Each row comes from the steps of one walk. Every step used is in the known rows, and no mark comes twice. Write the walk behind each row, first mark first.
(in the rows, 128 means zero)
Known rows
z y v t: [187 193 165 114 126 140  93 204 157 109 139 122 170 168 124 113 164 126
 106  71 145 107 110  86  61  96 104 106 111  89 141 107 124 128  74]
z c: [142 198 166 153 103 151 113 146 119 150 126 146 141 138 149 143 157 111
 132 192 110 130 147 122 124 115 100 134 128 119 120 113 151 141 114]
q w n: [152 145 135 118  80 122 142 140 117 183 115 120 150 123 138 111 152  85
 123 174  58 188 120 128 120 135  89  98 119 132  97 153 154 123 142]
f w: [138 164 146 120  93 110  90 120 125 156 133 145 133 110 139 141 127 104
 103 125 103 156 104 102 113  89 106 122 134 114 108 138 120 130 103]
z c w n j y: [130 194 166 157  53 184 138 119  99 170 136 115 124 113 160 169  94  94
 132 192  86 100  98 147 111 168  70 103  75  92 159 113 155 126 100]
v c: [152 183 136 132  97 118 106 125 110 134 121 139 135 128 163 114 117 137
 164 123 107 137 117 112 110 119 106 121  88 123 148 115 135 115 101]
j y v c w n: [187 192 147 126  48 152 127 139 121 128 135 135 126 107 146 111  80 130
 180  87 120 107  80 129  62 160  76  72  48 101 196 131 139 104 120]
y z c w k: [127 207 180 146 111 133 148 147 120 135 141 146 121  91 150  91 164  65
 185 149  86  86 140 105  64  51  84 137  93 106 119 115 171 159  87]
k w: [158 161 158 134  92 142 118 183 125 152 148 116 151 137 144 117 112 109
 106 166 111 122 131  98 127 133 131 137 108 122 115 130 147 110  92]
n w f: [140 168 147 140 111 105  90 150 124 125 140 114 165 129 127  99 122 150
 120 125  99 171 119 160 110 126 108 114  82 131 114 153 127 114 117]
j y: [141 141 151 155  89 137  97 138 138 155 124 143 143 118 137 134 126 145
 125 141  94 132  99 114 114 131 106 129  89 115 136 106 132 101 129]
q w: [143 150 146 125  93 113 127 152 111 175  96 140 148 133 129 101 159  93
 113 158  71 159 122 109 126 109 111 122 117 113  97 130 137 117 113]
n j y w: [139 138 165 143  85 161 112 129 114 182 158 125 158 142 162 130 117 121
  75 163 107 113 107 110 143 161 121 140  80  98 171 122 161 110  72]
l w k: [141 168 170 151 123 119 133 149 137 167 153 151 142 118 148 101 170  98
 152 108 116 152 140 119  87  70 114  97 108 124  96 130 138 141 106]
v y h: [176 178 165 167  94 121 145  99 131 135 136 116 148 128 137 134 144  82
  93 130  94 169  75 118 126 161 129 112 124 149 100 141 102 139 124]
t v c: [130 163 129 153 129 121  92 111 107 146 107 170 132 119 172 129 120 136
 180 136  97 130  95 120 119 121 108  96 109 137 149  98 140 122  95]
z c w f: [159 219 181 143 105 135 104 155 104 111 115 134 132 121 159 141 145 132
 154 181 117 129 100 163  96 137  92 158 100  99 128 128 151 149 104]
k w q: [153 133 172 122 111 122 141 169 125 149 149 127 128 112 148 132  92 135
 112 138  91 139 115  88 124 127 124 143 125 123 134 137 148 112  79]
z c w n j: [132 216 168 132  59 172 152 132  83 154 138 103 123 124 165 165 110  69
 129 192  94 104 124 138 111 147  78  96 101  99 136 129 152 144  79]
f w n j: [119 160 149 111  61 124 119  98 115 179 154 106 143 115 159 163 110  72
  79 146  73 161 107 118 125 118  88  94 118 117 116 167 128 131  93]
t v: [125 144 146 154 130 128  95 134 122 152 122 159 137 125 150 142 149 119
 139 152  95 132  98 120 125 114 120 102 137 135 116  95 134 126 104]
w n j: [123 163 150 127  66 141 142 128 115 164 162  97 147 134 162 149 126  83
  96 162  77 150 125 123 125 143  96  95 100 126 125 143 141 120 101]
y v c w q: [178 198 166  99  93 110 142 150  98 104 121 158 102 103 140 110  92 137
 171  58 114 102  94  93  67 109  96  94  95  92 189 127 121 121  65]
w n j y h: [132 148 157 157  73 157 155  72 137 165 171 102 154 120 136 155 133 101
  83 155  65 161  56 146 122 175  98 102  76 132 158 150 142 111 107]
t v y j: [133 149 173 190 108 120 120 134 121 169 101 166 167 142 170 151 150 113
 119 127  83 138 108 111 146 132 153  80 151 156  95  94 123 144 153]
k w n j: [136 158 156 127  58 159 152 165 114 169 172  81 160 143 168 141  94  78
  79 175  82 135 130 115 133 160 111 114  95 127 127 155 158 111  75]
c w: [154 186 152 117  92 128 114 164  95 126 129 133 117 115 134 126 123 112
 140 128 109 105  93 114  95 123 111 120 104  98 116 102 120 122  92]
l w n j: [130 182 167 155  90 140 149 129 112 180 151 113 144 146 166 143 126  93
 110 155  88 159 136 147 107 137 124  71 104 127 122 147 129 123 100]
q w f h: [172 156 166 106 128  95 123 136 119 134  92 136 167 125 129  95 168 124
  75 190  60 205  74 150 110 112 110 177 107 124 102 134 140 105 139]
z y v: [201 179 161 140  93 139  95 209 149 122 137 125 180 143 128 107 177 100
  90  69 121 125 134  91  71 102 122  88 117  98 127 106 114 121  66]
j y z: [127 147 162 170 101 119 112 127 149 148 124 146 142 114 141 101 135 137
 138 140  53 121 118 112  92  93 121 143  79 123 147 112 141  95 122]
f h: [166 170 162 109 124 121 122 127 121 123 132 141 145 125 126 119 140 133
  84 169  94 150  93 112 103 105 118 147 119 125 115  93 124 101 137]
n j y v: [136 164 167 149  60 158 124 148 133 155 142 133 161 148 141 132 129 106
  71 107 103  95 122  99 109 126 113 109  72  96 166 124 126  95  80]
n w: [137 163 135 136 102 123 106 147 115 153 140 127 154 130 109 101 109 126
 124 124 101 138 132 120 117 112 111  78 105 125 110 127 115 110 112]
k w f: [163 164 169 138  98 124 104 187 134 126 150 108 165 138 161 121 129 138
 102 162 109 159 109 137 119 146 127 173  89 128 121 154 154 117  99]
k w f h: [179 164 179 115 123 123 121 168 130 108 147 110 168 132 143 108 117 147
  65 188 101 167  78 142 106 135 134 197  93 130 126 129 150  97 123]
q w f: [152 153 156 129 100  99 108 150 120 148  96 130 164 132 147 107 172 117
 106 165  67 195 103 146 117 123 107 159 101 118 101 155 147 120 119]
t v c w: [139 183 135 142 127 127  95 121  85 127  99 165 110 105 164 129 100 127
 199 122 106  96  65 121  96 126 102  87  98 112 153  83 128 127  83]

Write each row's walk
[164 159 166 150  73 147 109 157 154 141 135 153 153 133 126 118 136 137
 111 103 120 112 118 106  94 120 108 116  88 106 156 121 129 100 126] => j y v
[139 198 136 111  58 139 142 113  73 140 136 104 118 117 176 135  75  98
 157 131  86 113  94 134  95 154  85  82  62 104 161 129 138 117  74] => v c w n j
[158 229 192 181  89 133 140 144 107 129 101 133 119 116 161 118 115  71
 161 169  79  94 129 113  92 112 117 124 114 121 109 112 124 149 114] => v y z c w
[133 198 187 174 100 149 120 140 120 141 104 156 118 104 138 114 123 122
 172 173  78  74 112 121  79 100 100 143  80  96 156  96 152 123 105] => j y z c w
[152 199 167 103 117 134 122 172 142 117 147 140 146 173 126 116 153 135
 117 109 152 102 115  93  80  97 100 120 109 102 145 137 134 127 110] => y v t
[206 197 146 137  93 135  91 186 133 115 120 130 172 138 148  94 146 116
 128  47 122 123 127  94  66 108 114  82  91  99 164 104 117 115  58] => z y v c
[109 145 160 160  75 133 142 109 139 173 152 110 150 118 162 125 118 104
 108 155  30 129 120 122 101 122 103 113  66 129 155 138 150  95 108] => w n j y z
[137 133 141 118  93 109 139 144 124 182 118 143 158 106 137  83 180  61
 129 135  76 163 133  99 111  80  83 126 103 115  84 139 161 136 107] => q w k
[123 182 181 190 107 146 113 121 149 155 113 156 140 119 149 116 145 129
 151 192  63 110 137 118 102  93 105 150  89 121 154 110 162 117 120] => j y z c
[141 194 177 168  82 155 138 128 130 150 126 136 116  94 152 122 111 114
 186 188  66 105 111 141  75 120  81 118  79 112 157 118 168 124 133] => j y z c w n
[151 199 154 136  50 159 125 139  93 135 117 137 130 127 149 117  81 113
 134  75 114  59  90 106  81 138  96  98  36  74 203 113 120  94  60] => n j y v c w
[130 146 146 112  91 105  98 113 140 165 149 145 142  89 143 123 147  76
 119 105 105 158 112  93 101  59  78 120 116 113  96 147 144 146 101] => f w k
[127 123 166 137  84 157 126 123 128 191 183 122 161 118 169 111 134  93
  94 139 109 118 113 100 135 131  91 139  68 104 158 129 186 128  67] => n j y w k
[115 160 184 191  93 136 152 118 139 190 140 126 144 129 169 120 115 110
 124 150  42 141 131 146  85 109 128  91  68 131 152 142 142  99 111] => l w n j y z
[105 174 179 182  75 160 148 104 138 180 136 123 148 124 171 138 124  99
 127 207  42 121 146 134 109 122  87 126  75 128 165 138 176 120 110] => w n j y z c
[165 137 164 143  99 152  99 138 133 169 155 139 154 130 151 115 127 149
 114 165 122 130  97 114 128 159 120 141  94 110 159 119 164 116 109] => j y w
[164 155 151 127  75 145 136 175 135 164 167  93 150 131 156 125 103 104
 114 175  98 151 125 122 117 154 115 111 105 143 120 154 163 116 123] => k w n
[168 171 171 113 131 103 110 131 130 100 133 132 160 128 141 120 151 156
  80 171  89 185  72 149  99 117 117 179 103 130 120 114 133 103 137] => w f h
[123 139 148 144  58 154 128 113 131 176 151 107 152 123 159 155 111 114
 101 155  69 140 104 132 128 161  87 100  73 119 149 130 144 100 116] => w n j y
[115 161 165 146  66 143 148 119 113 155 139 108 125 100 154 123  96  99
 130 143  37  95  90 127  79 130  94 107  53 105 159 123 144  99  92] => c w n j y z
[143 169 161 140  65 166 161  86 112 149 158 102 132 102 126 154 111  94
  98 141  77 124  31 146  99 179  95  94  69 107 161 137 133 116  85] => c w n j y h
[166 220 187 170  73 134 158 135 114 137 124 114 122 105 170 127 101  62
 169 181  70 122 126 129  90 136  93  99 111 136 115 136 140 153 139] => v y z c w n
[177 193 178 100 125 107 114 143 103  82 126 130 139 110 135 118 130 144
 104 156  97 148  48 155  77 122 109 172  91 106 122 100 124 109 124] => c w f h
[143 142 179 146  92 146  96 129 124 159 156 118 172 145 178 134 129 146
  72 168 103 149  87 147 139 172 115 175  60 104 172 147 170 114  76] => n j y w f
[159 179 164 154 104 129 134 143 133 163 147 129 136 134 157 131 136 117
 147 157 103 178 131 150  93 130 125  75 119 138 113 142 135 129 141] => l w n
[219 217 160 127  95 119  80 200 119  75 110 125 164 121 157  96 136 133
 149  37 133 128  83 134  39 129 105 106  62  78 173 117 115 125  43] => z y v c w f
[116 219 181 149  79 150 165 133  98 150 135 113 123 121 169 129 124  62
 141 195  55  93 137 131  88 114  95 108  92 110 140 135 162 142  79] => y z c w n j
[169 141 163 171 121 129 104 130 113 170 141 147 148 133 178 134 115  95
 118 163 123 143  95 110 153 168 135 102 148 150 118 119 140 147 110] => t v y w
[146 206 190 173  90 126 153 137 117 138 126 138 126  87 169  99 132  43
 176 143  84  97 136 100  81  81  86 122  97 123  94 127 148 165 109] => v y z c w k
[135 156 147 126 143 106 113 108  81 122  99 181  86  80 165 142  83 152
 208 103  83 112  50 108  99 120  92  93 117 115 169  90 128 127  59] => t v c w q
[124 125 142 139  52 146 141 115 115 208 114 113 158 123 150 134 125  84
  91 178  40 162 104 129 132 155  86 103  77 111 130 146 153  98 114] => q w n j y
[ 99 139 159 150  66 123 119  76 146 186 142 118 143  99 160 137 101  89
  93 144  30 144 106 117  98  96  91 111  80 121 149 163 141 106 101] => f w n j y z
[136 176 136 134  48 156 131  99  90 152 126 112 121 103 172 143  59 125
 160 126  80 106  70 139  95 174  73  87  35  95 186 115 142  98  87] => v c w n j y
[161 144 189 127 118 139 114 109 119 139 154 120 179 140 163 125 124 152
  37 196  97 157  60 149 126 162 118 194  68 111 177 121 161 100  99] => n j y w f h
[127 203 178 167 115 128 126 144 133 144 121 150 139 131 152 112 159 108
 149 194  72 118 163 113 100  77 111 143 118 128 129 123 157 134 111] => y z c
[147 159 162 140  42 166 141 138 141 163 158 113 159 140 148 140 122  99
  82 118  87 124 115 121 100 150  92  81  74 113 170 146 144 101 112] => w n j y v
[158 214 167 135  75 161 136 148 102 143 133 122 118 114 150 149 122  97
 166 196 110 124 117 145  95 145  80 100 115 113 128 124 156 149 121] => z c w n
[144 160 157 114  75 152 143 134 107 181 185  94 157 147 178 132 125  89
  82 187 106 147 122 122 140 164 107 102 105 124 149 154 175 131  83] => y w n j
[216 216 151 125  86 137  97 198 109 104 114 134 145 124 139  92 127 108
 153  33 135  90  99  96  44 115 107  73  80  75 166  91 112 120  39] => z y v c w
[152 176 148 144  38 159 139 114 126 160 143 120 155 135 167 127  95 111
 124  98  94 122 115 123  98 156  81  76  44 113 203 149 146  97 101] => w n j y v c
